Every row comes from one small tree of marks. The marks that hang from a mark follow it in brackets, in the order of their numbers. Every link used is in the known rows. Which tree was each row made from?
Known rows:
Z922[Z201[Z818] Z624 Z952[Z366]]: -1.075 1.312 3.117 -1.045 0.032 -3.761 -2.165 3.026 -0.161 -0.667 5.130 -2.824 -2.053 -0.429 -0.629 -6.403 -0.956 0.326 0.307 0.162 -1.540
Z201[Z818 Z922[Z624 Z952]]: 1.229 1.261 5.145 -2.027 1.382 -3.065 -1.710 2.193 0.148 -0.328 2.185 -3.774 -1.524 -1.723 2.704 -3.567 -2.630 -4.192 -0.906 -0.911 -3.731
Z201[Z818 Z922[Z624]]: 0.795 0.776 3.824 -0.982 0.638 -3.454 -1.587 0.165 -0.699 0.432 1.057 -2.028 -3.112 -3.266 1.700 -2.473 -2.541 -3.666 0.136 -1.402 -4.730
Z959[Z922[Z201[Z818] Z624 Z952[Z366]]]: 1.214 -0.019 1.770 -3.270 1.083 -3.224 -2.503 3.710 -1.784 2.015 6.175 -4.522 -2.348 -1.242 -0.693 -5.410 -2.751 -0.153 0.817 0.014 -1.667
Z515[Z556 Z922[Z201 Z624]]: 1.219 0.890 3.747 -0.729 2.348 -2.257 -3.268 1.718 -0.328 2.020 3.453 -1.104 -3.795 -1.104 0.268 1.184 -3.346 -3.381 -1.425 -0.725 -4.771
Z556[Z515[Z922[Z624]]]: 2.739 1.006 2.947 1.159 1.635 -1.698 -2.289 0.118 0.034 2.721 2.004 -0.742 -4.254 -0.443 -1.713 3.103 -1.721 -1.226 -1.707 -0.514 -2.636
Z366[Z952]: 1.477 0.091 -1.204 1.302 0.684 -0.945 2.130 1.936 -0.037 -0.026 0.065 -1.299 -0.171 -0.088 0.125 -1.029 -0.406 1.001 -0.250 -1.533 1.770
Z624[Z922[Z201[Z818] Z952[Z366]]]: -0.382 1.470 3.112 -0.967 1.400 -2.790 -3.905 2.818 -3.524 -0.158 4.503 -2.733 -0.357 0.844 -0.484 -5.015 -0.572 1.704 0.342 0.890 -0.291
Z959[Z922[Z201[Z818] Z624 Z952]]: 1.386 0.615 3.841 -2.450 2.131 -3.620 -2.904 3.584 -0.735 1.681 4.677 -3.864 -2.954 -1.422 -0.072 -4.171 -3.137 -3.136 0.923 0.835 -3.094
Z201[Z818 Z922[Z624 Z952[Z366]]]: 1.035 0.911 3.132 -2.908 0.402 -2.443 -0.903 2.179 -0.840 0.386 3.484 -4.362 -0.978 -1.229 2.127 -5.062 -2.445 -1.629 -1.480 -1.736 -2.365
Z556[Z515]: -0.162 0.696 -0.326 1.224 0.599 -0.354 -0.929 -0.322 -0.585 1.619 1.250 0.466 -1.346 -0.115 -2.413 2.066 0.544 1.471 -1.446 0.908 1.490
Z515[Z556 Z922[Z201 Z624 Z952]]: 1.567 1.728 5.166 -1.674 3.235 -1.993 -2.898 3.930 0.515 1.454 4.492 -3.162 -2.172 0.715 1.378 -0.445 -3.740 -4.212 -2.741 0.011 -3.745
Z959[Z922[Z201 Z624 Z952]]: 3.910 -0.092 3.896 -2.434 1.686 -0.779 -2.943 5.011 0.133 1.775 4.321 -3.307 -2.088 0.972 -0.569 -3.067 -2.411 -1.993 -0.049 0.559 -1.959
Z922[Z201 Z624 Z952[Z366]]: 1.387 0.804 3.140 -1.348 -0.214 -1.115 -2.000 4.694 0.852 -0.101 4.917 -2.063 -1.106 2.001 -0.886 -5.048 -0.748 1.503 -0.756 -0.076 -0.236
Z818[Z201[Z922[Z624 Z952[Z366]]]]: 3.077 1.192 2.290 -3.324 0.336 0.230 -0.480 4.670 -0.286 2.470 1.769 -3.254 0.133 1.967 1.064 -5.486 -2.207 -0.182 -1.812 -3.085 -2.161
Z959[Z922[Z201]]: 2.073 -0.916 0.341 -1.711 1.257 0.012 -2.433 1.906 -2.000 2.547 2.102 -1.090 -1.281 -0.168 -1.792 -0.352 -1.727 0.072 0.778 0.446 -0.663
Z556[Z515[Z922]]: 0.837 1.035 0.986 1.062 1.691 -0.881 -1.719 -0.831 -0.836 2.802 1.159 -0.536 -1.603 0.001 -1.953 3.906 -0.978 -0.246 -2.060 0.200 -0.502
Z201[Z818]: -2.163 0.572 -0.021 0.123 0.603 -2.459 -0.166 -1.104 -0.761 -0.752 0.673 -0.674 -0.748 -2.398 0.408 -1.246 -0.436 -1.141 1.132 0.530 -1.158
Z624[Z922[Z201[Z818] Z952]]: 0.064 1.802 5.170 -0.102 2.425 -3.000 -4.543 2.706 -2.472 -0.772 3.370 -2.256 -1.021 0.603 -0.201 -3.880 -0.679 -0.823 0.655 1.688 -1.812
Z624[Z922]: 2.381 0.582 1.764 0.428 1.175 0.049 -2.154 0.467 -1.751 0.495 0.254 0.002 -0.677 0.672 0.386 0.229 -0.384 0.348 0.332 0.152 -1.017

Write each row's tree:
-0.103 0.932 1.863 -1.784 3.253 -0.147 -0.565 1.337 -0.307 1.713 2.211 -3.226 1.028 0.654 2.663 2.228 -2.829 -3.460 -3.597 0.055 -1.032 => Z515[Z556 Z922[Z952]]
3.027 0.423 3.215 -3.035 0.138 0.330 -0.629 3.719 0.236 0.873 2.688 -3.812 -0.242 1.017 1.642 -3.621 -2.238 -0.329 -2.401 -2.074 -0.964 => Z201[Z922[Z624 Z952[Z366]]]
1.610 1.332 3.536 -1.914 2.996 -1.169 -1.197 2.454 0.621 1.568 3.173 -3.784 -1.207 0.087 2.788 0.761 -3.490 -4.803 -3.486 -0.974 -3.450 => Z515[Z556 Z922[Z624 Z952]]
2.194 0.864 1.320 -1.435 0.947 1.013 -1.217 2.865 -1.562 0.476 2.131 -2.464 1.266 2.502 0.259 -2.573 -0.173 2.389 -1.296 -0.121 1.427 => Z624[Z922[Z952[Z366]]]
-0.852 2.253 5.451 -1.233 3.622 -4.679 -3.383 2.324 -0.632 1.314 5.275 -3.814 -3.137 -1.944 1.874 -1.598 -4.216 -5.704 -1.607 0.371 -5.039 => Z515[Z556 Z922[Z201[Z818] Z624 Z952]]
3.521 1.496 4.134 -2.556 1.436 -0.325 -1.066 4.638 0.715 1.892 0.458 -2.493 -0.298 2.100 1.657 -4.066 -2.415 -3.102 -1.431 -2.039 -3.668 => Z818[Z201[Z922[Z624 Z952]]]
2.075 1.024 3.102 -1.079 0.967 0.034 -3.610 4.090 -2.336 0.183 3.847 -2.002 0.412 3.239 -1.111 -3.640 -0.221 3.206 -0.883 0.607 0.857 => Z624[Z922[Z201 Z952[Z366]]]
-0.463 0.939 3.655 -2.020 1.651 -2.031 -1.209 1.303 -0.912 -0.267 1.236 -3.658 0.543 -0.980 2.411 -2.795 -2.018 -3.682 -1.318 -0.322 -1.494 => Z201[Z818 Z922[Z952]]
-0.695 1.196 3.488 0.382 0.581 -4.626 -2.774 1.015 -0.347 -0.426 2.976 -0.429 -4.129 -2.454 -1.005 -3.624 -1.126 -1.806 1.684 0.446 -4.062 => Z922[Z201[Z818] Z624]
1.244 1.297 1.527 -2.716 1.948 -0.835 -0.474 2.729 -0.010 2.262 4.382 -4.101 -1.066 0.030 2.284 -0.442 -3.519 -1.857 -3.713 -1.595 -1.759 => Z515[Z556 Z922[Z624 Z952[Z366]]]
1.503 -0.225 2.235 -1.417 1.367 -3.822 -3.399 1.468 -1.939 2.202 3.933 -1.859 -4.458 -3.382 -1.071 -2.664 -2.511 -2.248 2.295 0.194 -4.335 => Z959[Z922[Z201[Z818] Z624]]
-2.300 1.506 3.423 -0.313 1.070 -3.258 -2.248 2.219 -0.488 -1.401 3.320 -2.225 -0.316 0.174 -0.393 -4.029 -0.577 -1.432 0.541 1.707 -1.035 => Z922[Z201[Z818] Z952]
3.310 1.150 2.370 -1.781 0.791 -0.492 -1.260 2.718 -0.226 2.242 -0.519 -0.609 -2.008 0.153 0.605 -2.746 -2.313 -2.585 -0.448 -3.128 -4.738 => Z818[Z201[Z922[Z624]]]
-1.661 1.879 2.335 -0.258 1.532 -3.400 -3.727 1.661 -2.121 2.133 5.612 -2.846 -1.467 0.159 -3.006 -1.324 -1.188 1.074 -1.642 0.870 0.207 => Z556[Z515[Z922[Z201[Z818] Z952[Z366]]]]
-0.996 1.923 5.279 -0.507 1.196 -4.479 -2.878 2.939 0.764 -1.156 4.271 -2.340 -2.528 -0.814 0.246 -5.198 -1.069 -2.446 0.623 1.312 -2.912 => Z922[Z201[Z818] Z624 Z952]
0.927 1.341 3.388 -2.326 2.161 -1.484 -2.398 3.726 -0.236 1.979 5.736 -3.854 -1.522 0.960 0.626 -1.592 -3.135 -1.080 -2.932 -0.865 -2.560 => Z515[Z556 Z922[Z201 Z624 Z952[Z366]]]
2.294 1.186 5.209 -0.032 2.325 -0.356 -3.945 4.050 -1.428 0.061 2.652 -1.544 -0.207 3.358 -0.229 -2.625 -0.290 0.376 -0.170 1.218 -0.574 => Z624[Z922[Z201 Z952]]
-1.066 1.533 3.747 -0.528 3.055 -5.002 -3.310 0.419 -1.369 1.513 4.214 -1.675 -4.713 -3.646 0.668 -0.160 -3.735 -4.531 -0.508 -0.256 -6.108 => Z515[Z556 Z922[Z201[Z818] Z624]]
-2.415 1.907 3.379 -1.575 3.581 -3.393 -2.908 1.357 -1.401 0.820 4.465 -3.671 -0.743 -1.330 1.487 -0.518 -3.132 -4.209 -1.389 0.923 -2.871 => Z515[Z556 Z922[Z201[Z818] Z952]]
0.716 1.463 2.572 -0.450 1.157 -0.865 -3.206 2.869 -1.114 2.502 4.759 -2.461 -0.480 2.769 -3.450 0.012 -0.799 2.364 -2.588 0.619 1.188 => Z556[Z515[Z922[Z201 Z952[Z366]]]]
0.761 1.079 0.576 -0.731 1.270 0.089 -1.179 1.445 -0.844 2.697 3.564 -2.727 0.278 1.805 -1.695 1.197 -0.802 1.730 -3.359 0.073 1.716 => Z556[Z515[Z922[Z952[Z366]]]]
3.571 -0.773 2.060 -1.641 1.057 -0.937 -2.966 2.902 -0.786 2.534 3.158 -1.419 -3.579 -0.835 -1.289 -1.616 -2.221 -1.270 1.067 -0.185 -3.063 => Z959[Z922[Z201 Z624]]
2.551 2.206 6.218 0.619 2.480 -2.215 -4.468 3.887 0.964 2.192 4.362 -2.301 -3.764 1.770 -2.132 0.160 -1.642 -1.804 -2.442 1.011 -2.411 => Z556[Z515[Z922[Z201 Z624 Z952]]]
1.458 0.326 1.541 -3.182 -0.097 1.158 -0.338 2.817 -0.814 0.553 1.750 -3.551 1.957 1.572 1.422 -2.685 -1.416 0.515 -2.615 -1.496 1.248 => Z201[Z922[Z952[Z366]]]
1.367 1.208 5.210 -0.459 0.759 -1.644 -2.763 4.316 1.507 -1.025 3.395 -1.662 -1.486 1.851 -0.481 -3.942 -0.603 -1.257 -0.673 0.929 -2.031 => Z922[Z201 Z624 Z952]
-0.614 0.550 1.398 -2.933 0.495 -1.389 -0.477 1.492 -1.712 0.268 2.655 -4.204 1.069 -0.816 1.903 -3.762 -1.914 -0.464 -1.703 -1.170 0.163 => Z201[Z818 Z922[Z952[Z366]]]
0.827 1.197 2.648 1.503 1.851 -1.561 -3.840 0.847 -1.315 2.733 2.764 -0.042 -2.726 0.566 -3.638 2.904 -0.849 0.237 -1.334 0.633 -1.233 => Z556[Z515[Z922[Z201]]]
